Each row comes from the steps of one path. Every step used is in the known rows, and no mark comes twice. Write the path behind each row, first mark first.
Known rows
gapog/goke/lemer/rinimil: -1,12,0,9,-2,12,0,5,-2,-9,-11,-3,-11,-7,-5,-8,2,10,-19,29,-2,3,-11,-6
mesu/lolam/rinimil/lemer/goke/gapog: -10,32,0,24,5,6,3,26,-3,15,3,1,7,-15,-8,6,11,2,-6,24,-3,-8,-1,-3
mesu/lolam/rinimil/lemer: -11,26,-1,13,-1,10,-2,24,9,12,0,-5,4,-1,-13,7,9,-3,-9,15,-4,2,-15,8
pakon/rinimil: 2,12,-9,-8,3,10,8,17,13,-1,11,-20,0,-1,0,13,4,-8,-10,1,20,-3,-1,20
mesu/lolam/rinimil: -13,24,-7,11,0,11,4,14,10,2,11,-12,4,-4,-5,6,5,-9,-7,11,-3,8,-16,21
rinimil/lemer/goke/malosut: 2,21,-3,-2,13,18,-3,15,-11,-7,-13,-10,3,-1,-6,5,12,7,-18,8,12,-19,-2,-5
malosut/pakon/rinimil/lolam/mesu/bipofis: 1,17,-2,-13,-2,6,7,37,-2,12,12,-24,-6,10,-15,21,3,-16,-18,-5,23,-11,12,22
goke/gapog/lolam/rinimil: -20,3,0,10,5,0,5,11,1,-1,8,-5,6,-1,-8,24,1,-1,-7,18,-15,2,-15,10
lolam/rinimil/lemer/goke: 5,33,-5,7,4,11,-8,21,-4,8,-15,5,-5,1,-9,7,3,2,-15,24,-2,-3,-3,-4
lolam/mesu: -4,22,-3,-10,3,6,9,19,-7,-9,3,-31,-3,7,-3,2,3,-9,-19,9,10,-5,-2,13
mesu/lolam/rinimil/lemer/goke: -8,39,-6,16,3,13,-8,26,3,13,-5,2,4,-5,-9,2,6,-2,-10,22,-2,-2,-5,2
mesu/lolam: -18,15,2,5,2,11,6,18,13,-6,15,-23,11,-5,-2,2,5,-9,-7,4,5,-2,-11,21
malosut/pakon/rinimil: 2,14,-2,-10,1,16,6,25,18,-2,13,-22,7,-4,0,13,5,-19,-7,1,17,0,-1,29
goke/malosut/pakon: -3,10,3,-9,6,24,7,11,1,-18,5,-30,10,-3,-1,9,11,-11,-12,-3,7,-6,-12,25
rinimil/lemer/goke: 0,24,4,1,7,10,-6,23,-1,0,-12,-6,2,0,-6,2,1,2,-14,19,8,-14,2,-5
bipofis/mesu/lolam/rinimil: -13,26,-7,14,0,12,13,10,0,6,2,-10,3,-2,-4,5,10,2,-11,1,-14,0,-18,25
mesu/bipofis: -3,2,2,3,1,0,4,8,0,-5,9,-19,0,7,-6,10,-5,-1,-10,0,4,-3,-10,15
rinimil/lemer/goke/gapog/natin: -2,21,7,17,8,-4,5,29,-9,5,-11,21,7,-11,-7,6,5,10,-14,34,14,-18,3,-18
bipofis/mesu/lolam/rinimil/lemer/goke: -8,41,-6,18,4,14,1,22,-7,16,-14,6,4,-3,-8,1,12,10,-14,13,-12,-10,-7,5
pakon/rinimil/lolam/mesu/bipofis: 1,14,-10,-11,1,-1,9,28,-8,14,9,-21,-13,14,-15,21,3,-6,-21,-6,27,-13,12,11
lemer/goke/malosut/pakon/rinimil/lolam/mesu: 4,34,-13,-20,11,25,5,33,-13,2,0,-23,-1,0,-6,15,16,-14,-23,0,31,-21,19,15
lolam/rinimil/lemer: 2,20,0,4,0,7,-1,18,2,6,-11,-3,-6,5,-14,13,4,-1,-14,18,-3,0,-12,3
gapog/goke/malosut/pakon: 8,17,4,-8,5,27,4,11,-1,-19,-1,-26,9,2,1,-3,19,-12,-16,8,10,-6,-7,23
lemer/goke/gapog: -4,16,2,8,9,4,11,13,-6,-7,6,-14,5,-12,3,5,3,-1,-8,17,5,-14,4,3
lemer/rinimil: -3,5,-4,-4,3,7,2,3,6,-9,1,-19,-3,-5,-4,0,3,4,-12,8,-5,-2,-12,1
lolam/mesu/bipofis: -3,15,-3,-3,1,-1,6,16,-14,-4,8,-29,-6,13,-7,6,-3,-4,-17,1,10,-4,-2,12

Which path is each row?
-13,26,-3,6,7,9,-17,23,-1,7,-14,11,4,8,-11,15,-2,4,-14,28,-9,-2,-7,-5
gapog/lolam/rinimil/lemer/goke
6,13,-2,-11,6,24,3,26,6,-1,1,-20,9,-3,-9,17,19,-8,-12,-4,23,-12,-1,16
goke/malosut/pakon/rinimil/lemer
4,16,4,-8,0,15,1,35,18,6,2,-15,7,-2,-8,14,9,-13,-8,6,18,-7,1,17
malosut/pakon/rinimil/lemer
-3,21,0,-2,-2,9,3,19,-15,1,-17,-6,-21,2,-15,-4,6,7,-31,30,5,-9,2,-14
gapog/goke/lemer/rinimil/lolam/mesu
-12,28,-1,16,-1,11,7,19,0,14,-10,-2,3,0,-13,5,15,7,-13,6,-13,-6,-15,12
bipofis/mesu/lolam/rinimil/lemer
-16,17,-4,14,10,3,-1,13,-6,1,4,2,6,-4,-2,19,-1,1,-9,25,-12,-2,-5,3
lemer/goke/gapog/lolam/rinimil
4,24,-4,14,8,-4,7,34,-3,14,-4,23,4,-13,-6,13,9,8,-13,27,29,-18,12,-14
pakon/rinimil/lemer/goke/gapog/natin
7,30,-1,-5,5,19,-6,38,11,8,-3,-8,8,-5,-4,9,7,-11,-10,13,20,-11,11,10
malosut/pakon/rinimil/lemer/goke
-18,6,7,13,5,-1,0,20,1,8,-2,2,6,2,-16,24,5,5,-9,23,-14,-4,-13,-3
goke/gapog/lolam/rinimil/lemer
3,24,5,-4,11,26,-4,23,-6,-8,-11,-15,11,-4,-5,5,13,-3,-15,10,9,-17,-1,5
rinimil/lemer/goke/malosut/pakon
-13,15,6,2,10,10,-4,39,10,9,6,-2,20,-8,-6,20,8,-5,-6,18,10,-14,11,4
malosut/pakon/rinimil/lemer/goke/gapog/lolam
-13,25,-6,-1,12,0,1,39,-9,11,3,-8,7,1,-8,16,9,1,-15,19,17,-18,19,-10
pakon/rinimil/lemer/goke/gapog/lolam/mesu
-11,35,-1,27,6,7,12,21,-12,18,-7,5,6,-12,-8,4,17,12,-10,15,-13,-16,-3,0
bipofis/mesu/lolam/rinimil/lemer/goke/gapog
7,24,-14,-6,14,20,-1,20,-5,3,-6,-9,1,-4,-4,12,16,4,-16,2,28,-18,7,-2
pakon/rinimil/lemer/goke/malosut
5,23,4,2,7,12,5,37,6,9,5,-8,11,-14,-4,13,12,-8,-5,15,17,-15,15,5
malosut/pakon/rinimil/lemer/goke/gapog
4,30,-1,24,5,-4,2,25,-13,13,-14,30,-1,-10,-10,11,6,10,-14,39,5,-9,-2,-17
lolam/rinimil/lemer/goke/gapog/natin
7,33,-3,2,7,26,-7,20,-10,0,-14,-5,4,-3,-8,10,13,-4,-15,15,0,-6,-6,6
lolam/rinimil/lemer/goke/malosut/pakon
-19,10,10,9,12,1,-4,26,-2,1,-3,0,15,-3,-8,13,3,7,-10,24,-3,-17,1,-11
rinimil/lemer/goke/gapog/lolam
-20,21,-1,1,13,0,5,24,-15,-7,7,-18,9,1,-1,8,1,-2,-15,21,1,-13,7,0
lemer/goke/gapog/lolam/mesu
-4,8,4,4,-2,11,0,12,-2,0,-17,4,-16,-4,-14,0,3,11,-24,28,0,-8,-6,-11
gapog/goke/lemer/rinimil/lolam
-17,16,5,10,10,-9,-3,29,-22,6,2,-8,6,9,-14,13,1,8,-15,19,1,-18,9,-14
rinimil/lemer/goke/gapog/lolam/mesu/bipofis
-11,5,0,8,-1,9,2,5,0,-8,-6,-6,-7,-12,-7,4,-5,11,-15,18,-5,3,-17,-4
goke/lemer/rinimil
